In the rows, zero is written as 128.
Known rows, with every step that occurs
W S X T J: [116 158 113 126 168 156  65 152 160 122 129 132 176  92 145 119 122 103
 207 167 132 134 148  77 150]
U W: [137 112 155 136 128 123 122 118 110 139 113 135 100 117 138 122 111 134
 131 143 110 172 108 116 120]
T J: [ 84 130 124  96 147 130 116 129 111 107 115 115 142 140 132 152 128 103
 132 125 141 142 119 112 144]
U W X T J: [ 94 149 141 115 129 152 104 129  78 170 131 131 107 143 125 154 117 118
 180 158  84 225 138  65 166]
X T Z: [187 157 128 109  76 127 115 160 132 116 134 119 142 150 132 106 129 108
 155 167 109 143 143 146 131]
J S W: [113 121 168 145  97 128 105 150 163 148 160 148 147 108 126 142 169 148
 121 134 102 131 137  46 124]
U X W: [121 119 135 128 116 149 125 145 154  91 147 123 115 128  86 136 159  95
 136 138 112 118 144 160 128]
S W: [149 134 154 144 121 126 117 139 111 148 172 130 127 115 120 125 152 126
 129 123 119 125 126  92 136]
S W X: [126 142 155 136 127 133 112 152  78 186 180 133 116 126 120 145 146 134
 149 107  99 161 152  67 146]
J W X T: [138 162 109 129 101 145 126 153 111 160 201 146 123 112 120 138 158 114
 179 147  80 162 153 125 170]
T J U X W: [ 48 119 124  91 143 134 114 139 162  71 130 123 141 140 116 171 164  95
 125 117 135 165 138 166 123]
S W X T: [145 168 147 155 101 151 112 148  89 199 204 142 116 131 104 133 153 134
 174 142  84 165 167  57 159]
Z T: [194 122 134  99 125 118 121 130 109 140 114 143 125 138 136 107 124  96
 141 121 142 126 108 148 137]
W S X: [143 128 129 135 173 134  76 150 167 128 118 136 162  79 162 108 113 126
 173 137 137 116 141 103 117]
W X T: [123 161 119 137 107 152 122 138 107 177 160 137 119 147 110 136 130 137
 174 148  93 164 165  93 151]
X T J S: [ 70 142 127 117  98 151 103 138 177 121 124 137 166 137 122 156 155 128
 154 169 104 149 142  55 147]
X T J U W S: [ 82 127 143 136 122 155  66 129 135 135 127 157 138 113 169 169 133 149
 176 151 102 230 119  94 126]
X T J: [103 154 115 118 120 149 111 126 126 123 137 122 145 144 115 139 139 106
 157 158 123 149 135 101 160]
J S W X: [ 92 130 167 132 104 135  99 162 130 182 167 151 133 119 127 162 165 156
 143 118  83 164 159  22 131]
U X T J: [ 97 166 130 127 101 168  87 128 123  87 121  99 138 127  85 134 135  92
 142 167 122 125 134 109 134]
T J E: [ 88 116 115  83 140 137 144 135 142 104 116 116 176 146 130 185 132 110
 104 107 123 133 102  89 147]
J U: [ 97 123 121 122 134 114 131 123 143 132 126 143 136 130 153 143 131 156
 116 107 138 159 131 150 104]
Z T X W S: [170  96  96 101 136 151  98 194 115 146 123 194 140 140 188 137 166  99
 204  94 101 169 138 166 173]
Z T J S X: [124 123 136  59 175 108  93 147 176 119  70 143 184 113 162 104 121  81
 156 141 155 125 115  78 130]
W X: [107 137 127 114 134 134 123 142  94 163 138 131 117 139 127 147 123 137
 147 110 111 160 151 103 137]
J W S X T Z: [211 159 117 107 116 122  69 201 168 102 165 137 177  67 169  85 142  85
 208 171 108 127 140 152 142]
J S X T: [127 152 125 144 126 132 107 143 220 142 123 150 174 100 132  91 131 141
 165 186 111 120 163  64 117]

Rows
[172 106  87  90 141 128 140 172 108 148 120 181 130 161 169 116 154  90
 174  98 106 163 136 182 173]
Z T X W
[159 166 111 144 151 129 121 127 171 144 140 132 157 105 126  77 116 120
 170 176 129 112 156 111 133]
S X T
[105 103  88 132 136 160 103 195 132 136 139 180 142 132 181 160 168 131
 189 101  85 173 161 148 168]
T X W S
[120 112 149 139 179 117  77 132 165 139 101 157 146  70 194 116  99 162
 166 131 125 193 124 115  83]
J U W S X
[209 144 152 128 124 129  60 174 150 130 109 135 146  86 172  79 100 115
 206 190  97 179 135 111 116]
U W S X T Z
[175 165 116  88  76 124 114 182 101 134 185 130 134 126 138 123 150  95
 181 148  82 172 148 149 160]
J W X T Z
[108 160 130 154  89 149 104 117 156 108 133 126 137 118 108 128 137 145
 124 147 121 142 149 146  92]
J U X T
[130 100 126 130 130 154 109 167 167 123 168 158 132 122 133 161 170 115
 178 131 103 148 147 138 151]
X W S
[150 160 169 117  53 134  89 195 132 171 171 141 146 140 129 141 164 136
 169 156  67 180 173  37 137]
J S W X T Z
[187 171 154 118  78 130 103 182  81 173 186 125 127 143 122 123 147 114
 176 147  82 175 166  84 148]
S W X T Z
[200 168 119 106 125 109 108 162 157 119 118 119 168 118 145  63 107  97
 173 179 129 128 154 134 123]
S X T Z
[167 166 127  99  84 134 113 176  97 154 142 122 129 160 132 125 123 117
 174 151  91 177 166 119 140]
W X T Z
[126 170  97 103 166 123 110 141 159 106 162 127 172  83 136 100 144  71
 184 169 130 122 131 126 171]
S X T J W
[167 124  97 100 138 126 117 154  76 151  84 160 137 147 181 103 123 111
 153  92 125 151 121 159 148]
Z T X
[126 102 125  48 178 109 116 161 210 119 107 165 177 126 150 120 156  60
 179 148 141 137 132 106 156]
Z T J S X W
[150 130 117 127 172 125  83 165 165 110 157 146 166  44 165 107 140 105
 183 133 128 111 126 137 136]
J W S X
[111 154 161 155  76 154  98 162 143 195 189 157 136 122 112 150 172 158
 166 153  67 167 175  12 146]
J S W X T
[ 70 166 136 119 126 140  98 144  94 181 186 141 139 143 132 173 157 138
 168 120 104 210 164  63 154]
S W X T J U
[121 141 108 114 158 160  92 159 191 118 128 136 210 100 143 152 129 112
 179 150 116 125 134  52 148]
W S X T J E
[201 157 128 120 120 132  68 186 165 117 125 130 174  97 162  84 115 107
 203 177 119 136 157 121 122]
W S X T Z
[159 154 120 157 148 153  75 151 177 144 141 146 162  84 145  95 122 129
 203 172 121 120 157  92 132]
W S X T
[111 124 169  71 124 127  84 166 100 176 135 152 144 139 138 163 165 101
 161 110 109 175 128  26 157]
Z T J S W X
[106 115  78 120 138 136 145 170 127 135 137 169 133 154 159 141 159 118
 161 104  93 167 158 163 167]
T X W
[151 115 157 143 175 131  73 142 147 139 102 142 136  66 169 103  99 133
 179 148 117 158 122  93 109]
U W S X
[ 95 149 126 117 176 114 100 112 152 139 106 138 154 104 165 108 103 126
 167 165 128 202 130 103 120]
S X T J U W
[ 88 133 138 132 116 130 104 121 141  95 111 119 132 112 125 134 127 145
 100 110 137 138 133 158  78]
J U X
[ 84 163  99 109 175 117 107 122 172 127 120 135 180 116 152 117 118 121
 163 153 149 157 152 116 129]
S X T J U
[158 113 130  67 140 136  75 163 106 102 144 148 152  95 162 149 165  58
 182 112 133 140  81 148 172]
Z T J W S
[137 118 127 129 119 142  89 163 138 109 173 148 140  75 152 147 163 117
 164 122 107 129 114 144 145]
J W S
[150 163 139 116  65 128  90 156 145  86 117 107 144 133 126 113 127 123
 127 150 120 154 145 174  84]
J U X T Z
[ 72 139 110  72 151 130 114 153  86 126 163 127 134 116 138 170 154  88
 158 106 110 172 126 117 176]
T J W X
[178 168 143 123  60 144  90 162 127  83 118  94 134 131 100  99 127  96
 139 173 110 124 141 152 108]
U X T Z
[ 47 133 162  99 122 136  86 165 117 162 150 139 150 130 131 185 166 132
 148 116  96 178 148   4 152]
T J S W X
